Each row comes from the steps of one walk. Every step used is in the known rows, and no mark comes twice. Write the walk behind each row, first mark first.
Known rows:
P/A/D/S: [-13 -13 -50  32  19  -5 -23 -28  28  27   1  38  35  13 -29 -13   2 -30
 -10   2 -22  11  15 -14  -6]
Z/S: [ -6 -13 -13   6  20   4  -9 -26   1  42 -27   9   9   1 -10 -51   4   0
   1   7   1  10  16  15  -4]
B/A/F: [ -5 -49  -7   5  -6  28 -10 -37  33 -13 -42  -5  -3  12  20  52 -25  14
 -16   3   1  -9 -17 -38  14]
D/S: [ -1  -2  -9   4  30  -7  -5 -24  16  21 -16  31  27  -1 -12 -26  14  -4
  -3   2  -1  12   8  -7  -2]
R/P/D/S/Z: [  3 -18  -7  19  -4   6 -19 -18   8   9  -5   3  30  50   2  -9  25   0
  39 -51  24   2  51  -5  21]
F/P/D: [ -2 -36 -33  -7 -29  -2 -52  54   8 -23 -12  -8 -11  -4  16  34   6  14
  26 -31  31  18  34  12 -40]
A/F/P: [-11 -54 -24   2 -15   3 -24  30  13 -15 -20  24  -5   6  22  50 -19  13
   5   3  22   7 -12  -4 -33]
F/S: [ -8  10  -6 -22 -11   0  14  -1  -6  23   7  21  10 -11   3 -13 -19 -34
  -3  14  -3   4   4  30 -16]
B/A/F/P/R: [ -7 -63 -24   1   3  43 -43  27  32   0 -26   8   5  38  19  73 -27   1
  -9   2   2 -21  -8 -17   3]
Z/S/R/P: [ 14 -20  -4  35  23  29  26  -1  11  34 -22  59  30  24   4 -10  11 -18
  13  -3  21   2  50  -7   6]
B/P/S/R/A/D: [ 33 -10 -31  23 -26  21   3  14  27  -6  10  23  35  -8 -18  46   4 -41
  11   4 -22  22  45 -44  35]
R/A: [ 39  -2   7  -1 -24  13  -5  10  -4  14  -3  -3  -2 -11   5   5  -9   2
  12  -1  25   5   3 -29  32]
P/D: [ -6 -12 -14  -5 -16   7 -18  11   4 -21 -14 -20  -8  -2   4   9   3   9
  14 -32  14  14  25  -3 -12]
R/A/D/S: [ 29  -7 -35   8  -3   9 -23  -8  28  36   5  33  31  -3 -17 -16   0 -16
  12   7 -13  25  18 -22  29]
R/P/A/D/S/Z: [ -2 -20 -31  47  -3   1 -17 -32  15  30  21  26  40  65 -15  -6  10 -29
  22 -25  -7 -11  37 -11  25]
P/D/S: [ -9 -11 -21  -1  17   1 -24 -15  19   3 -31  12  22  -2  -9 -16  17   4
   8 -26  11  24  30  -9 -13]
B/S/R/P: [  2  -4   4  26  11  33  31  27   7   7  -9  52  20  40  13  11  27 -36
   0   3  19   9  43  -7   6]
R/P/D: [  8 -26 -13   4 -10  22 -24  13  -4 -17 -30  -4 -11  26  21   3   6   6
  32 -37  42  12  46 -16  -6]
R/A/D/S/Z: [ 26  -3 -17  22 -29   5 -10 -12  22  30  37   9  41  26 -19  -4   7 -14
  25 -17 -22   5  24  -6  54]
A/D/S/R/P: [ 19 -16 -26  38  16  24  19  10  37  19   8  80  52  27  -3  14  13 -31
  15  -2  -5  12  50 -19  10]
D/S/R/A/F/P: [ 19 -53 -20  22 -10  17   1  37  37   5 -21  69  37 -10  12  61 -11   3
   7   1  31  17   8 -33  -6]
A/F: [-20 -28  -3   7   5  15  15 -17  15 -15 -28   9  -1   6   9  27 -25  10
  -8   4   4   1 -22 -21  -2]
R/A/F/P/S/D: [ -1 -44 -50  16 -38  -9  -9  51   1  -3  -1  -3   6  -7   1  68 -44  -2
   5 -10  12  23  16 -24 -10]
B/P/A/D/S/R: [ -8 -16 -28  48  27   3  11 -18  27   0  20  55  56  16 -30  31  24 -49
  -5  -8 -25  -1  42 -34  -1]

Write each row's walk:
[ 10 -63 -31  -4 -44  19 -43  46  14 -27 -34  -4 -13  -5  26  57 -21  23
  30 -29  51  23  17 -27 -19] | R/A/F/P/D
[-39 -23 -18   6  -6  11  23 -31   0  12 -24  33   9   7   4  16 -50 -36
 -22   9   7  -6 -20  -3 -29] | P/A/F/S
[ -4 -20 -19  -4 -39   8  39  16 -21  12  39  -4   2   3   6  41 -60 -27
  10  -4   0  -1   2   0   7] | R/A/F/S/D
[ 30   1 -38  29 -37  21  13  30  44   7   9  38  39 -25 -20  39 -14 -33
  -3   9 -31  29  33 -26  32] | P/S/R/A/D
[-30 -38 -13  33   6  10   9 -28   9 -12 -36  13  -2  15   1  35 -33  -6
 -22  -4  13 -11 -24 -37 -12] | P/A/F
[ 13 -21 -45   8   5  12 -36 -35  49  26  -6  22  30  11 -14   1  10 -12
  -4   8 -35  12  22 -13  17] | B/A/D/S
[  7 -25  -6  29 -13  30  41   6  37  -8 -43  42  33 -24   0  62 -32  -8
 -18   7   7  20   0 -57  25] | P/S/R/A/F
[  4 -26 -21   5  22  11 -30 -14  14   9 -42  27  17  24   8 -20  19   2
  27 -30  37  22  48 -21  -8] | R/P/D/S
[-18 -48 -20   2  14  32 -26  39  18  -3 -16  18   7  34   9  52 -30  -3
  -5   6   2 -14 -12  -2  -8] | A/F/P/R
[ 39   2  14  22 -26  24  36  32  13   3  15  25  26 -19   0  39  -6 -11
   5  -4  13   2  17 -31  35] | S/R/A
[ 35 -17   4  14   1  22   3   3  13  -7 -11  22  37  -6  -5  31  25 -16
  25 -31  30  14  54 -56  28] | B/P/D/S/R/A
[ 18 -14  -1  33  31  20  26   2  25  15 -10  73  46  23   4   8  17 -19
  10  -6  20   5  41 -26   7] | D/S/R/P
[ 31  -2   7  -1  -2  38  -8  23  -2  22  -1  -5   7  16  -2  10 -20 -13
   5   0   9 -14   0 -29  49] | P/R/A
[ 37 -26 -10  -5 -15  30 -36  60   1  21   2   6   6  15   7  33 -17  -8
  15   1  25  -9   8 -16  26] | F/P/R/A
[-13 -49 -31  15 -38   3 -34  -4  40  -8 -28  -4  23  20  10  68 -12   5
  -4 -14   0   1  13 -12   6] | B/A/F/P/S/Z
[ 11 -22  -8  23 -10  29  11  30  13 -23 -12  24  15  19  18  36  10  -4
  26 -39  32   9  58 -19  -4] | S/R/P/D
[ -3 -28 -16  59  24  18  16 -13   2  34 -26  56  30  33  -4  -2   0 -31
  -2 -10  30 -10  42 -26 -10] | Z/S/R/P/A
[  0   2 -29  34  12  10  28  10  49  12  25  64  60  -5 -25  20  14 -31
  -6   4 -44  16  31  -3   5] | A/D/S/R
[ 15 -34   5   8 -17  26   9 -11   9  -4 -29   7  -4  -2  14  33 -34  12
   4   3  24   5 -20 -46  28] | R/A/F
[-38 -17  -4  19 -27   4  27 -33  -4   9  14   9  22  34   2  27 -38 -33
  -4 -15  -3 -22  -8   9   1] | P/A/F/S/Z
[  1 -23 -13  58  32  10  18 -12  14  19 -18  71  40  31  -6  17   8 -33
  -5 -14  28 -10  35 -42  -9] | D/S/R/P/A
[ 37   2   6  22   1  17  30  14  26  22   0  54  48 -19 -10  18   8 -14
   2  -3  11  12  22 -37  33] | D/S/R/A
[ 11 -36   1  31  -2  39  39  -9  27  19 -35  43  28 -11   3  27 -27  -1
  -1   6  17  11   4 -38  27] | Z/S/R/A/F
[ 13 -29   3  27   4  29  39  -5  37   4 -26  55  43 -11   1  44 -19  -3
  -6   3  13  11  -1 -54  28] | D/S/R/A/F
[-28   6 -18   8  -8  -4  15  30 -29   6  40 -26  -7  35  -6   9   5 -25
  -6  -5 -19   7  22  22  -2] | B/S/D
[ 10 -58 -25  16 -43  26 -11  63  31 -34 -21  22  11 -12  22  89 -18  13
  23 -33  42  21  29 -28 -16] | S/R/A/F/P/D
[  7 -32   5   7   3  51   4   2  12   5 -28   6   4  21   7  37 -46   0
  -3   4  11 -10 -23 -46  45] | P/R/A/F
[-20 -50 -15  59  35  25  27 -33  30   3 -46  78  39  34   2  41 -18 -18
 -12  -9  29  -5   9 -59  -9] | D/S/R/P/A/F
[-22  14  13  11 -18   3   6   2  -6   8  24 -16  10  49  -3 -10  28 -24
   1  -8 -10  -2  15  25  25] | B/S/Z
[ 24 -22 -33  16 -24  19 -39  32  27  36  42  18  46  48 -16  18   1 -22
  30 -15 -20  -4  28   6  46] | F/P/R/A/D/S/Z
[ -6 -36 -64  29 -29  -8 -44  33  15   4  21  18   4  15  -9  36 -12 -24
   3  -2  -8   3  17   4 -32] | F/P/A/D
[  1  -3  -5  23 -14   1  -7 -13   6  10 -13   4  25  38  -1   5   4 -15
  15 -19   7   2  35  -8  24] | R/P/S/Z
[-10 -19 -19  -5 -22  30  35  26 -20  20  39  -7   8  23   0  44 -70 -35
   2  -4 -11 -13   1   0  24] | P/R/A/F/S/D
